What can hang from each mark:
nabef: guze loto vigol
bire: tutal
gapi: mutoba tiruk vigol
vigol: nabef tomen tutal
tiruk: gapi
tutal: bire vigol
tomen: vigol
guze: nabef
mutoba: gapi tutal

Every row comes from one small tree of marks. The marks that hang from a mark follow it in brackets, in alphabetical order. Every link used is in the known rows. Which tree was each row made from?
Known rows:
tomen[vigol[nabef tutal]]: [ 17  -2  25  27  -7   7  -2   6 -11 -23  -4   1  -6 -27   4  12  -6  20
   0  -9   3   0  -2  -5]
guze[nabef[loto vigol[tomen tutal[bire]]]]: [  3 -11  16  70 -16  11  -2   5 -10 -27   0   5   8 -32   6  10  -9  22
  -5  -2   4 -10   5  -5]
gapi[mutoba[tutal[bire vigol]] tiruk]: [  4  15  13  22  -4  -9  -7  -1 -12 -20 -12   0   1   9   8  23   2  19
 -11   0  12   5 -25   9]
vigol[tutal]: [ 11  -2  20  31  -3   7 -12   9 -20 -35  -1   9   0 -20   2   6  -1  23
  -4  -3   5  -1 -11   4]
tomen[vigol[nabef[loto] tutal[bire]]]: [  5   1  17  24 -13   4   0   4  -5 -18  -3   1   3 -31   6  17  -3  25
 -10 -10   5  -3  -4   2]
bire[tutal[vigol[nabef[guze] tomen]]]: [  0 -16  27  32 -19   9   4   4 -12 -31   0   7  -3 -14   4   3 -13  13
   2   0   6  -6   6   7]
bire[tutal]: [  4   0  20  27  -8   1 -12  13 -19 -42   1  16   5 -12   5   4  -4  18
  -5  -3   5  -1  -4   3]
gapi[vigol]: [ 16  -3  17  10  -3   6 -19   8 -17 -13  -1  10  -1 -19   4   8   2  19
 -10  -7   7  -8  14   4]
bire[tutal[vigol[nabef tomen]]]: [ -1 -10  26  26 -10  13   4  10 -14 -31  -4   7  -7  -9   2  10  -4  12
   2   0   4  -1   6   8]
mutoba[gapi[tiruk vigol[nabef[guze] tomen]] tutal]: [ 11 -17  19  -2 -22 -18   3  -6  -7 -16  -9   0 -14  -2   3   0 -14  14
  12  -3  15  -9  32  -2]
tomen[vigol[nabef[guze] tutal[bire]]]: [ 10  -5  21  36 -17  -4  -1  -4  -6 -16   0  -4   0 -33   5  10  -5  23
   0 -10   6  -3 -11  10]
mutoba[gapi]: [  8   0  17   3  -6 -10 -14  11 -17 -24   1  13  -2 -16   3  -1  -2  18
   0  -4   9  -9   4 -15]
tutal[bire vigol[nabef[loto]]]: [ -1   3  15   7 -11  12  -6   7  -9  -5  -2   5   9 -21   3  12   1  20
 -18  -5   8  -6   6   9]
tiruk[gapi[mutoba[tutal[bire]] vigol]]: [  1  -7  11  19  -5  -9 -12   6 -19 -14  -9  10   3  -9  10  18   6  19
   1  -5  10  -2  -7  18]
tiruk[gapi[mutoba]]: [  9  -8  18  39   0   0 -15  14 -22 -27  -4  16   3 -21   5   5  -1  17
  -3  -4   8  -1  -6 -10]
nabef[guze loto vigol[tomen tutal]]: [ 12 -15  23  48 -20  11  -4   1  -8 -43   7  10  11 -34  10  -2 -21  20
 -12  -2   4 -15   5  -7]
vigol[nabef[guze loto] tomen tutal[bire]]: [ -4 -14  16  47 -22   4   3  -1  -9 -27  -2   2   2 -30  -1   1 -11  25
  -6  -4   8  -5   7  15]
tiruk[gapi[mutoba[tutal[vigol[nabef[guze] tomen]]]]]: [  1 -16  23  37 -15   4   4   3 -16 -22  -7   7  -1 -13   6   5 -18  12
   6   0  10  -4  -2   1]
mutoba[gapi[tiruk vigol[nabef]] tutal[bire]]: [  6  -5  12 -20 -15 -22  -1  -4  -8  -6 -13  -2  -9   3   4  11   7  16
   8  -6  15  -3  19  13]
nabef[loto]: [  8   8  14  20  -8   7 -18  13 -15 -27   3  16  11 -24   2   2 -10  23
 -21  -5   8  -7   9 -10]
mutoba[gapi[tiruk] tutal]: [ 10  10  14  -2  -9 -19  -9   4 -13 -32  -5   9  -2   3   3   3  -7  18
   1  -1  13  -3   0 -13]
mutoba[gapi tutal[bire vigol[nabef tomen]]]: [-10   2  15   1 -13 -10   8   2 -10 -12  -7   1  -9  -1   0  10   1  15
   8   0   9  -6   0  10]
tiruk[gapi[vigol[nabef[loto] tomen tutal]]]: [  4 -34  20  23 -10  18   2  10 -14 -22  -5  11  -5 -31   2  10  -3  20
   4  -6   5 -12  26   4]
tiruk[gapi[vigol]]: [ 13 -15  18  13   0   6 -19  12 -19 -13   1  16   3 -27   3   7   5  19
  -2  -7   6 -12  15   1]

Write each row's tree:
[ 17 -11  21  48 -14  18 -10   9 -14 -28   2  11  13 -34  11   5 -17  19
  -7  -4   6 -11   7 -18] | guze[nabef[loto vigol[tutal]]]
[ -1  -1  20  -5 -12  -3   6   6 -13 -18  -6   5 -10  -1   1   6  -9  12
   9   1   9  -7   7  -3] | mutoba[gapi tutal[vigol[nabef tomen]]]
[  6   2   9 -15 -10 -24  -8  -2  -9 -14  -8   4  -5   4   6  14   7  20
   3  -4  13  -7   5   7] | mutoba[gapi[tiruk vigol] tutal[bire]]
[ -2  -8  18  48  -9   1   3   3 -14 -26  -8  -2 -11 -19  -4   7   6  22
   4  -3   5   4   0  23] | vigol[nabef tomen tutal[bire]]
[ 20 -23  21 -13 -18 -13  -6  -4  -7  -6  -7   1  -9 -14   5  -1  -5  15
   6  -8  15 -12  33  -7] | mutoba[gapi[tiruk vigol[nabef[guze]]]]
[ 21  -7  18  20  -1  -4 -16   4 -14 -17 -13   4  -8  -4   9  15   1  17
  -9  -6  11   0  10  -5] | gapi[mutoba tiruk vigol]
[ 14 -22  19  31 -19   0  -2  -2  -5 -15 -13   1  -8 -14   7   6 -19  17
 -10  -6  14  -5  35  -8] | gapi[mutoba tiruk vigol[nabef[guze loto] tomen]]
[ 13 -17  20 -20 -11  -5  -7   6 -14  -4  -7   6 -10 -16   4   3   2  13
   7  -8  10 -10  30  -3] | mutoba[gapi[vigol[nabef]]]
[ 11  -3  19  36  -9   2  -9   1 -13 -31   0   4   7 -26   9   9   8  20
  -7  -4   3  -4 -16  14] | nabef[vigol[tutal[bire]]]
[ 16  -5  22  69 -10   9 -11   9 -14 -22   0   7   2 -26   2   0 -13  16
  -3  -3   5  -7  21 -17] | guze[nabef[vigol[tomen]]]
[ -1 -35  19  41  -5   1   5   3 -16 -15 -15   1 -15 -21   5  18  11  17
  15  -5   6  -1   4  20] | tiruk[gapi[mutoba vigol[nabef tomen tutal[bire]]]]
[  5 -13  27  13 -18   9  -2   4 -13 -26   1   8   5 -16   8   3 -11  13
  -1  -3   7  -6   0   8] | bire[tutal[vigol[nabef[guze]]]]
[ 12  -9  19  59 -11   6  -9   3 -15 -21  -1   2   8 -30   7   9   1  20
   1  -4   5  -5  -8   3] | guze[nabef[vigol[tutal[bire]]]]
[  5 -16  22  42 -21  11   2   2 -12 -33   0   6   0 -30   0  -4 -21  22
  -5  -3   8  -7  14   2] | vigol[nabef[guze loto] tomen tutal]
[  4 -29  19  26  -9  10  -2  12 -14 -13 -11  12  -5 -24   6   9  -7  14
  -2  -6   9  -8  33  -7] | tiruk[gapi[mutoba vigol[nabef[loto] tomen]]]
[ -4   3  15   2 -12 -16   9  -2  -5 -14 -11  -3 -12   7   0  14   3  16
   8   1  12  -3   2   5] | mutoba[gapi[tiruk] tutal[bire vigol[nabef tomen]]]
[  9 -44  26  42 -13   6   3   1 -17 -21 -10   4 -13 -27   7   7  -8  15
  15  -4   8  -7  11   7] | tiruk[gapi[mutoba vigol[nabef[guze] tomen tutal]]]
[  4 -14  16  33  -4  -2  -7   9 -20 -25  -9  13  -6  -7   6  13  -6  16
   5  -2   8  -4   6   3] | tiruk[gapi[mutoba[tutal] vigol[tomen]]]
[ -5  -6  16  30 -19   9   0   0  -5  -9   1   3   6 -26   1   6  -9  21
 -15  -3   9 -11  11   8] | tutal[bire vigol[nabef[guze loto] tomen]]
[ -5  -9  13  -4 -17 -17   3   0 -11  -8 -10   1 -13  -3   1   9   3  15
  12  -4  11  -6  21  17] | mutoba[gapi[vigol[nabef tomen]] tutal[bire]]
[  7 -20  19  19  -8   0  -2   0 -17 -10 -17  -4 -11 -15   8  18  10  17
   4  -7   9   3  -2  25] | gapi[mutoba vigol[nabef tutal[bire]]]
[ 19 -29  22  16 -18   4  -2  -5  -9 -20 -14   0  -4 -17  13  11 -15  18
  -5  -7  14  -4  15  -2] | gapi[mutoba tiruk vigol[nabef[guze loto] tutal]]
[  1 -32  16  16 -10   7   0   5 -15 -12 -13   6   0 -27  11  18   6  19
   2  -8   9  -5   6  14] | tiruk[gapi[mutoba vigol[nabef[loto] tutal[bire]]]]
